Each row was made from one small tree. The marks that hang from a mark follow it in brackets, in the order of their numbers. Every link used is in the known rows. Write each row's tree.
(in the rows, 128 means zero)
Known rows
J_244(J_629): [132 133 139 117 126 137 117 100 108 101 101 107 142 129 145 132  95  95
 174]
J_877(J_605 J_629(J_216 J_244)): [105 153 153  97 144 133 104  74  96 114 172  76 138 136 106 109 118 122
 231]
J_898(J_605): [115 123 134 117 125 137 115 129 109 115 171 105 135 106 114 137 110 122
 189]
J_877(J_605 J_629): [106 151 144 129 158 139 109  73 108 114 109  98 134 136 120 137 125 124
 164]
J_679(J_629(J_877(J_605))): [121 151 159 109 121 135 117  98  90 113 134 109 128 163 124 136 146  99
 118]
J_244(J_629(J_216 J_877)): [141 137 151  83  99 125 123  98  92 102 148 111 139 138 135 112  92 108
 216]
J_244(J_629(J_679)): [121 140 142 110 104 137 126  95 113 104 104 105 145 122 143 121 117  94
 168]
J_617(J_244(J_629(J_877))): [148 110 155 105 112 135 122 101  72 101  97 109 131 124 153 119 103  83
 215]
J_617(J_244(J_629(J_216 J_679 J_877(J_605)))): [114 138 167  73  91 125 129  84  63 120 141  88 134 123 124  99 134 104
 234]
J_244(J_629(J_216(J_753))): [115 131 145 100 120 119  99  81 104 108 105  84 144 128 133 108  74 102
 201]
J_898(J_605(J_679(J_629(J_216 J_877)))): [126 145 154  98  82 141 115 102  97 105 193  98 122 148 143 119 141 110
 180]
J_898(J_605(J_679(J_629(J_244)))): [115 133 146 119 103 158 106 105  92 102 166  80 127 134 149 125 145  80
 163]
J_617(J_244): [128 109 140 128 142 139 105 115 105 110 130 111 138 118 140 128 107 107
 185]
J_605(J_679(J_629(J_216(J_753) J_244 J_877))): [119 133 156  93  87 134  93  75  82 101 147  78 126 143 155  92 126  80
 164]
J_629(J_216(J_753) J_244 J_679 J_877): [109 124 150  71  82 117 108  96  84 115 175  85 140 100 117  81 117 105
 215]
J_679(J_629(J_216 J_877)): [142 144 159  96 104 130 112 104 113 104 180 114 135 175 130 115 118 109
 164]
J_629(J_216(J_753) J_877(J_605(J_679))): [ 89 143 144  92 111 122  99  74  77 124 132  88 125  99 131 111 126 125
 159]
J_679(J_629(J_216 J_244 J_877)): [139 139 161  83  96 134 110 104  95 100 195 100 135 169 128 102 121  90
 191]
J_679(J_629(J_216 J_244)): [130 142 154 100 117 139  99 102 113 103 191  90 141 171 126 108 111  91
 187]
J_877(J_605 J_629(J_244 J_679)): [ 96 153 150 108 131 142 114  72  97 114 134  81 137 121 115 113 151 106
 191]

Which tree is each row?
[101 129 143  86  99 122  95  93 105 114 171  77 146 102 114  86 109 106
 208]  J_629(J_216(J_753) J_244 J_679)
[116 142 152 105  93 131  95  76 100 103 128  92 125 150 157 105 124  97
 134]  J_605(J_679(J_629(J_216(J_753) J_877)))
[ 79 159 152 103 129 120  99  55 111 124 122  69 138 122 108 103 129 132
 184]  J_877(J_605 J_629(J_216(J_753) J_679))
[109 155 150  85  98 132 123  74  74 114 128  95 128 123 144 116 125 112
 187]  J_244(J_629(J_216 J_877(J_605(J_679))))
[115 140 150 100  95 150 102 102  94 104 206  74 130 143 138 112 136  93
 199]  J_898(J_605(J_679(J_629(J_216 J_244))))
[116 147 149  97 112 136 108  79 117 104 179  85 145 140 125  93 122 115
 234]  J_877(J_629(J_216 J_244 J_679))
[119 117 162  81  81 117 114  80  73 111 108  82 137 113 141  84 108  91
 243]  J_617(J_244(J_629(J_216(J_753) J_679 J_877)))
[ 90 134 147  82 105 126  98  77  60 120 150  72 125  92 127  97 129 109
 188]  J_629(J_216(J_753) J_244 J_877(J_605(J_679)))
[113 131 146  91 122 133 121 108  70 117 158 101 131 111 112 121 133 104
 181]  J_629(J_244 J_877(J_605))
[ 99 147 156  65  91 125 122 101  78 124 212  92 137 112  99  94 143 118
 210]  J_629(J_216 J_244 J_679 J_877(J_605))
[ 95 166 151 103 130 129 112  68 118 121 159  88 140 142 108 111 136 140
 192]  J_877(J_605 J_629(J_216 J_679))
[ 81 147 147 106 135 135  86  44  82 114 117  56 130 112 134 100 124 111
 201]  J_877(J_605(J_679) J_629(J_216(J_753) J_244))
[116 140 141 131 110 152 107 104 111 105 148  97 127 141 152 139 141  96
 135]  J_898(J_605(J_679(J_629)))
[111 150 154  89  96 129 138  88  78 114 110 103 133 117 128 121 143  98
 170]  J_244(J_629(J_679 J_877(J_605)))
[123 146 147 107 107 150  97  89 106 100 175  85 136 162 154 108 126  88
 162]  J_605(J_679(J_629(J_216 J_244)))
[127 131 162  85  99 124  98  93  87 104 159  83 133 156 126  93 110  82
 184]  J_679(J_629(J_216(J_753) J_244 J_877))
[107 143 168  78 107 122 100  82  70 117 159  70 128 152 109  98 129  89
 178]  J_679(J_629(J_216(J_753) J_244 J_877(J_605)))
[ 95 149 160  71  88 112 119  72  75 121 114  79 135 113 113  98 123 108
 195]  J_244(J_629(J_216(J_753) J_679 J_877(J_605)))
[119 151 167  77 108 132 113  96  74 114 197  88 131 167 110 108 139  97
 186]  J_679(J_629(J_216 J_244 J_877(J_605)))
[126 137 149 117  88 149 117 107  90 103 153 108 120 138 153 132 152  96
 141]  J_898(J_605(J_679(J_629(J_877))))
